Every row comes from one small tree of marks. The marks that hang from a mark follow it in brackets, in the order of their numbers. Every link used is in the known rows. Which tree was each row made from?
Known rows
Z875{Z84}: [ 0.09  0.06 -0.39  0.11 -0.08  0.07  0.07 -0.01  0.13 -0.01 -0.03 -0.11
  0.05  0.13  0.01 -0.02  0.47]
Z678{Z84 Z560{Z8}}: [-0.08  0.09  0.34  0.21  0.13  0.08 -0.11 -0.11  0.00 -0.08 -0.53  0.17
 -0.22 -0.23  0.11  0.07  0.14]
Z84{Z560}: [-0.07  0.42 -0.18 -0.05  0.07  0.01  0.03  0.05  0.17  0.10  0.04  0.01
 -0.19  0.02  0.09 -0.18  0.09]
Z678{Z84}: [ 0.17  0.04 -0.12  0.18  0.01 -0.03 -0.03 -0.03 -0.12 -0.07 -0.12 -0.35
 -0.15  0.18  0.04 -0.18 -0.15]
Z84{Z384{Z560{Z8}}}: [-0.32  0.05  0.08  0.00  0.00 -0.01 -0.17  0.07  0.17  0.18  0.15  0.45
 -0.45  0.18  0.03  0.05 -0.01]
Z678{Z84 Z560}: [ 0.11  0.23  0.14  0.21  0.16  0.00 -0.12 -0.04 -0.11 -0.04 -0.52 -0.01
 -0.13 -0.22  0.08  0.10 -0.21]
Z560{Z678{Z8 Z84{Z384}}}: [-0.03  0.03  0.65  0.11  0.04  0.03 -0.23 -0.22  0.12 -0.04 -0.54  0.48
 -0.48  0.07  0.03 -0.04  0.62]
Z84{Z384 Z678{Z560}}: [-0.11  0.48  0.18  0.04  0.23 -0.05 -0.26  0.07  0.14  0.00 -0.12  0.57
 -0.30 -0.40  0.19  0.24  0.04]
Z384{Z84 Z560}: [ 0.03  0.00 -0.42  0.00 -0.05 -0.12 -0.49  0.13 -0.10  0.15 -0.07  0.15
 -0.20  0.30 -0.02 -0.30 -0.61]
Z875{Z84{Z384{Z8 Z560{Z678}}}}: [-0.15  0.31 -0.39  0.09  0.01  0.06 -0.12  0.03  0.27  0.11  0.05  0.31
 -0.36  0.34  0.00 -0.01  0.45]
Z678{Z8{Z560} Z84{Z384}}: [-0.16  0.01  0.60  0.15  0.05 -0.09 -0.09 -0.04 -0.08  0.21 -0.42  0.52
 -0.56  0.40  0.17 -0.05  0.01]
Z678{Z8 Z84{Z384} Z560}: [-0.05  0.25  0.66  0.19  0.13 -0.06 -0.27 -0.10 -0.14  0.08 -0.90  0.63
 -0.57  0.03  0.15  0.25 -0.02]
Z8{Z560{Z678}}: [-0.26 -0.09  0.52  0.00  0.13  0.05  0.05 -0.05  0.26  0.18 -0.02  0.51
  0.00 -0.23  0.04 -0.05  0.41]
Z678{Z8}: [-0.11 -0.15  0.39 -0.05 -0.02 -0.02 -0.04 -0.07 -0.07  0.06 -0.45  0.46
 -0.22  0.07  0.07  0.06  0.20]
Z84{Z384{Z560}}: [-0.19  0.14 -0.07  0.01  0.02 -0.07 -0.18  0.12  0.08  0.20  0.16  0.31
 -0.39  0.19  0.00  0.07 -0.24]
Z8{Z560{Z678{Z84{Z384}}}}: [-0.20  0.01  0.53  0.10  0.13  0.02 -0.01 -0.06  0.22  0.18 -0.05  0.43
 -0.18 -0.04  0.07 -0.10  0.32]
Z875{Z84{Z384{Z560{Z8}}}}: [-0.13  0.09 -0.33  0.11 -0.09  0.06 -0.05  0.04  0.25  0.12  0.08  0.20
 -0.27  0.27  0.03  0.01  0.47]
Z384{Z560}: [-0.17 -0.14 -0.36 -0.03  0.04 -0.03 -0.06  0.14  0.03  0.17  0.07  0.07
 -0.08 -0.11  0.00 -0.08 -0.30]

Which tree is each row?
[-0.06  0.33  0.04  0.18  0.10 -0.06 -0.11  0.01 -0.03  0.06  0.02  0.05
 -0.48  0.51  0.08 -0.13 -0.24] | Z678{Z84{Z384{Z8{Z560}}}}
[-0.16  0.42 -0.09 -0.11  0.20 -0.03 -0.05  0.04  0.20  0.03 -0.23  0.42
 -0.34 -0.31  0.30 -0.23  0.33] | Z84{Z560 Z678{Z8}}
[-0.15  0.36 -0.12  0.10  0.02  0.07 -0.05 -0.02  0.29  0.10  0.05  0.37
 -0.30  0.38  0.03  0.02  0.60] | Z875{Z84{Z384{Z8{Z560{Z678}}}}}
[-0.02  0.23 -0.20  0.09 -0.01  0.02 -0.09  0.01  0.18  0.01 -0.14  0.35
 -0.28  0.09  0.16  0.03  0.61] | Z875{Z84{Z384 Z678{Z8}}}
[-0.18  0.45 -0.16 -0.03  0.20 -0.10 -0.43  0.09  0.00  0.06  0.03  0.56
 -0.33  0.43  0.16 -0.36 -0.36] | Z384{Z8{Z560} Z84{Z678}}
[-0.04  0.36  0.29  0.11  0.03 -0.08 -0.16 -0.05 -0.03  0.11 -0.47  0.31
 -0.73  0.46  0.18 -0.16  0.09] | Z678{Z8 Z84{Z384 Z560}}
[ 0.00  0.40 -0.17 -0.03  0.04 -0.04 -0.44  0.01  0.12 -0.04 -0.08  0.28
 -0.32  0.16  0.18 -0.44  0.06] | Z384{Z84{Z560{Z8} Z678}}
[ 0.14  0.50 -0.32 -0.02  0.06 -0.10 -0.45  0.06  0.04 -0.02 -0.08  0.14
 -0.25  0.17  0.15 -0.41 -0.17] | Z384{Z84{Z560 Z678}}
[ 0.06  0.11  0.08 -0.01  0.03 -0.11 -0.45  0.02 -0.08  0.02 -0.29  0.47
 -0.21  0.16  0.15 -0.27 -0.13] | Z384{Z84{Z678{Z8{Z560}}}}
[-0.28  0.87 -0.08 -0.06  0.15 -0.03 -0.15  0.08  0.24  0.18  0.20  0.42
 -0.69  0.52  0.10 -0.09 -0.03] | Z84{Z384{Z8} Z560}
[-0.20  0.38  0.15 -0.02  0.13 -0.04 -0.44 -0.03  0.06  0.10 -0.09  0.63
 -0.36  0.57  0.03 -0.30 -0.13] | Z384{Z8{Z560{Z678}} Z84}
[-0.14  0.42 -0.24  0.08 -0.06  0.09  0.00 -0.01  0.37  0.10  0.08  0.22
 -0.37  0.34  0.10 -0.09  0.74] | Z875{Z84{Z384 Z560{Z8}}}
[ 0.06  0.23  0.02  0.03  0.07 -0.05 -0.51 -0.01 -0.02 -0.09 -0.30  0.39
 -0.15 -0.05  0.13 -0.16 -0.09] | Z384{Z84{Z678{Z560{Z8}}}}
[-0.03  0.00 -0.37 -0.04  0.04 -0.14 -0.55  0.13 -0.08  0.10 -0.25  0.43
 -0.31  0.07  0.13 -0.33 -0.45] | Z384{Z84{Z678{Z8}} Z560}
[-0.26  0.69  0.08  0.00  0.32 -0.04 -0.30  0.08  0.15  0.00 -0.09  0.71
 -0.48 -0.18  0.20  0.19 -0.06] | Z84{Z384{Z8} Z678{Z560}}
[-0.07 -0.01  0.24  0.14  0.00 -0.10 -0.20 -0.02 -0.13  0.13 -0.46  0.33
 -0.63  0.38  0.11 -0.07 -0.13] | Z678{Z8 Z84{Z384{Z560}}}
[ 0.16  0.31 -0.07  0.04  0.08 -0.09 -0.52  0.03 -0.08 -0.08 -0.29  0.30
 -0.10 -0.05  0.11 -0.15 -0.25] | Z384{Z84{Z678{Z560}}}
[-0.14  0.17 -0.47  0.09  0.01  0.05 -0.09  0.08  0.30  0.04  0.11  0.26
 -0.26  0.00  0.14 -0.06  0.54] | Z875{Z84{Z384{Z560{Z8}} Z678}}
[ 0.00  0.53 -0.38  0.09 -0.04  0.04 -0.01  0.04  0.29  0.12  0.08  0.09
 -0.31  0.35  0.08 -0.07  0.52] | Z875{Z84{Z384 Z560}}
[-0.01  0.61 -0.52  0.08  0.05  0.03 -0.05  0.07  0.34  0.05  0.11  0.14
 -0.31  0.09  0.19 -0.14  0.57] | Z875{Z84{Z384 Z560 Z678}}
[-0.13  0.67 -0.28  0.06  0.04  0.09 -0.09 -0.03  0.40  0.08  0.02  0.31
 -0.47  0.38  0.06 -0.10  0.75] | Z875{Z84{Z384{Z8} Z560{Z678}}}
[-0.34  0.04  0.26  0.00  0.02  0.03 -0.22 -0.01  0.28  0.15  0.07  0.58
 -0.48  0.06  0.00  0.05  0.29] | Z84{Z384{Z560{Z8 Z678}}}
[ 0.07  0.51 -0.11  0.16  0.05 -0.05 -0.11  0.02  0.04  0.06 -0.02 -0.15
 -0.51  0.39  0.11 -0.22 -0.13] | Z678{Z84{Z384 Z560}}
